Known rows, with every step that occurs
bedin/delet/dipit/laro/rasas: [ 13.9 -49.4  12.2  14.1 -25.6  -2.5   2.5 -21.2  32.7   1.2  21.1 -27.9
 -22.4  -5.5 -28.9 -22.0   3.5]
delet/dipit/laro/rasas/bedin: [-12.1 -23.5  22.2  16.7 -19.3   2.7   9.6  -4.7  16.2 -10.8  42.6  -8.0
  -6.8 -33.4  -7.7  -1.4 -18.1]
laro/bedin: [-19.5   8.2   3.7 -11.4   1.5  10.6  -5.9  -6.7   3.6  -8.6  22.3 -21.4
  18.4   2.7   4.2   1.5 -15.3]
laro/bedin/delet/rasas/pebeb: [-31.0   8.6   5.3  -7.8 -13.0  -5.7   6.3 -33.0  36.4  -7.9  29.7 -63.8
  -7.6  34.8   1.8 -12.5  -0.2]
pebeb/rasas: [ -4.6   5.4  -4.0  14.9 -14.8 -16.5  -9.3  -5.6  -8.2  11.3   6.2   0.3
  -5.3  -3.7   3.1   1.2  -6.1]
bedin/rasas/pebeb: [-29.3  -3.3  11.0 -12.7  -4.9 -26.7  -4.8 -11.4  24.0  -8.4 -26.5   2.8
 -21.4  32.6  -7.8  -3.9  -3.6]
pebeb/rasas/bedin/delet: [-16.9   0.1  14.4  -0.4   5.5  -8.5  -7.1  -9.2  23.3  17.4  26.5 -30.2
  10.5  -5.5   9.1   2.3   4.8]
pebeb/rasas/bedin: [-23.9  15.9  10.2   8.5  -2.1 -10.0  -4.5   0.6  -1.2   8.6  27.2  -4.7
  10.3 -18.0  16.1  11.6 -11.0]
delet/dipit: [ -6.6 -11.5   3.0   2.7  -2.8   2.2   2.1  -1.3  -6.5  -2.9  10.1   8.6
  -2.0   2.3  -9.9  -9.0  -0.8]
dipit/laro/delet/rasas: [  0.9   9.6  12.8   7.0  -7.7   7.4  19.7 -12.7   1.1  -8.3  30.7 -18.9
 -27.9  -9.4 -26.0  -0.4  12.6]
rasas/bedin/delet/dipit/laro: [ -6.5 -26.6  16.5  -9.1  16.3  15.2   2.0 -19.2  30.2   3.7  39.7 -25.0
   4.3 -12.4 -17.6 -10.6  10.7]
bedin/rasas: [-10.7 -14.2  15.0  -6.7  -5.4 -15.8 -12.8  -0.3  12.1  -1.2 -27.1  11.6
 -10.2   5.0 -14.9  -0.8  -5.4]
laro/rasas/bedin/delet: [-11.2 -17.3  28.4   1.1  -7.7  -2.2   7.4  -0.8  41.0   0.7  23.5 -38.6
   3.9 -10.1   8.0   0.2  -1.6]
delet/rasas: [ -0.6   5.2  -0.2  19.0 -21.8  -6.5   6.5  -5.1  -3.2  -0.7   7.0  -7.0
 -14.2  -9.1  -1.2  -1.7  -1.6]
delet/dipit/laro/rasas: [  6.9 -33.9   8.4  23.0 -32.7  -4.0   5.1 -10.8   8.6  -7.8  21.8  -2.3
 -21.5 -18.7 -21.2 -11.5 -12.8]
bedin/delet: [  6.8 -14.8   4.3  -9.6   6.9   1.3  -2.9 -10.3  23.9   8.9  -0.5 -25.2
  -0.7  13.5  -7.1  -9.8  16.5]
dipit/laro/delet/rasas/pebeb: [-17.3  19.5   9.7   1.2  -7.3  -3.7  28.5 -23.1  13.4 -15.2  32.1 -28.4
 -39.0  18.9 -19.2  -3.1  14.2]
dipit/rasas/pebeb: [-19.2  -4.5  -0.5   7.6  -0.3  -5.5  -0.1  -9.1  16.2 -13.5 -12.2  -7.5
 -20.0  37.2  12.3  -3.1   5.4]
dipit/bedin/delet/rasas/pebeb: [-25.6  23.1   1.3   7.0  -6.1   3.5   2.1 -18.4  38.7  -2.6  13.0 -44.4
 -31.9  37.6  14.7  -2.4   1.6]
delet/dipit/bedin/rasas: [-31.3  -2.2  17.8  -0.7  -0.5   6.1 -21.4   5.8  11.4  -7.6 -11.3  17.1
 -17.8  12.7  -7.2   1.9 -20.1]

Rows
[ -0.2 -41.7   9.5   6.2   4.0   8.6  -8.3 -10.4  21.0  -0.7  -2.8 -15.6
 -11.3  24.2 -11.4 -19.0  19.7] -> bedin/delet/dipit/rasas
[-18.0 -16.2  20.7 -13.3  18.2   9.2   4.5  -6.3  24.5   3.5  31.8 -21.8
  12.9   0.0  -3.9  -8.9  10.5] -> rasas/bedin/delet/dipit
[-18.7 -18.5  11.4 -18.2   6.3  14.3  -6.4 -18.7  20.5  -3.4  31.6 -38.4
  16.5  17.8 -13.6 -17.9  -0.2] -> laro/bedin/delet/dipit
[-49.1   8.1  15.4  -6.5   1.0  -5.1 -12.9  -5.2  24.0 -14.8 -10.8   8.7
 -29.3  40.2  -1.7  -1.8 -18.5] -> delet/dipit/bedin/rasas/pebeb
[-23.6 -10.7  17.7   1.9   2.1  -6.2  -5.0 -11.3  16.3  14.1  36.2 -22.0
   8.1  -3.5  -0.8  -7.4   4.3] -> pebeb/rasas/bedin/delet/dipit
[-20.5  12.0   3.8   5.4   5.5  21.4  -8.7   6.2  -0.5  -6.5  16.1   5.6
  -7.9   8.0   6.3   1.8 -15.0] -> delet/dipit/bedin
[-11.8   1.1  -0.1   4.1 -14.3 -16.4  12.9 -26.4  32.4   0.2   7.1 -41.8
 -26.1  31.4  -1.4 -14.1  15.5] -> bedin/delet/rasas/pebeb
[-13.1 -19.7  20.6  -2.3  19.3  13.6  -5.8  -2.5  34.4  -0.6   8.3 -28.7
   6.0   8.0  11.4   1.0  15.2] -> dipit/rasas/bedin/delet
[ -0.4 -12.5   3.2   1.8 -14.8  10.3  -4.0 -34.8  29.2  -0.7  36.8 -57.0
  -4.4  -5.6 -18.3 -11.4  -1.9] -> dipit/laro/bedin/delet/rasas
[-38.2 -22.8  10.3 -11.1   6.0   8.6  -5.8 -28.1  36.9 -16.8  19.7 -46.4
  -4.3  55.3  -0.9 -21.5   5.3] -> laro/bedin/delet/dipit/rasas/pebeb
[ -7.2 -26.0   5.6  15.7  -3.6   7.7  -5.9  -0.1  -2.1  -9.9  -2.6   9.9
 -11.1  12.0  -3.8  -9.3   3.6] -> delet/dipit/rasas
[-30.9  26.4  21.7  -9.5  21.5  31.2   7.1  11.9  -1.0 -14.1  31.7  -3.3
 -13.0  20.8  -5.2   5.4  -0.1] -> laro/delet/dipit/bedin
[-12.4  -4.9  18.1 -15.2  20.5   8.2   3.1  -4.5  30.9   6.1  21.1 -30.5
  14.7  -2.4   6.0   0.8  10.9] -> rasas/bedin/delet
[-25.8 -15.5  19.9   9.6  10.1  14.5  -0.8   6.2   4.8 -12.7  18.3   5.1
   4.6  -2.7   9.5   0.6  -1.7] -> delet/dipit/rasas/bedin
[-36.4  -5.9  10.7 -19.9  -5.6 -11.1 -12.7 -31.0  33.5 -16.0   3.5 -22.1
 -11.4  22.9 -17.9  -4.0 -18.9] -> dipit/laro/bedin/rasas/pebeb
[-25.0 -15.6   2.3   9.8  -2.1  -3.9   2.5 -10.6   9.7 -16.1  -1.7   1.0
 -21.9  39.4   2.9 -12.4   5.0] -> delet/dipit/rasas/pebeb
[  7.2 -10.3   3.3   9.2 -14.9  -4.9   4.5 -16.0  20.6   7.8   6.1 -32.6
 -14.2   3.6  -8.0 -11.8  14.4] -> bedin/delet/rasas
[-24.1   8.6  15.7  -3.8   2.1   4.1 -23.4   7.5  17.3  -4.0 -21.5   9.6
 -15.7  10.7   1.8  11.2 -18.8] -> dipit/bedin/rasas
[ -7.3   7.0   4.5  -6.2  14.6  21.3 -13.5  -2.8  29.6   6.5   5.6 -28.2
  -6.6  19.1   9.2   2.1   1.9] -> dipit/bedin/delet
[-18.4  -2.3  24.0  11.0 -15.2  -3.7   9.7  10.0  17.5  -8.4  24.5 -12.8
   4.1 -23.3  15.5  10.0 -18.0] -> laro/rasas/bedin
[-18.4 -31.1   6.5   0.4   4.8  -2.1   0.1 -21.0  33.0  -7.3  -2.2 -24.4
 -23.0  51.6  -4.8 -22.2  21.1] -> bedin/delet/dipit/rasas/pebeb
[  0.4 -26.4   7.5  -6.9   4.9   3.7   0.0 -12.1  17.0   5.6   9.9 -16.8
  -2.6  14.7 -17.3 -19.3  16.2] -> bedin/delet/dipit
[  0.9   4.6  12.8 -11.7  13.9  14.3  12.6  -7.7   4.1  -7.8  24.2 -11.9
 -14.6  -0.3 -25.5   1.7  15.2] -> dipit/laro/delet
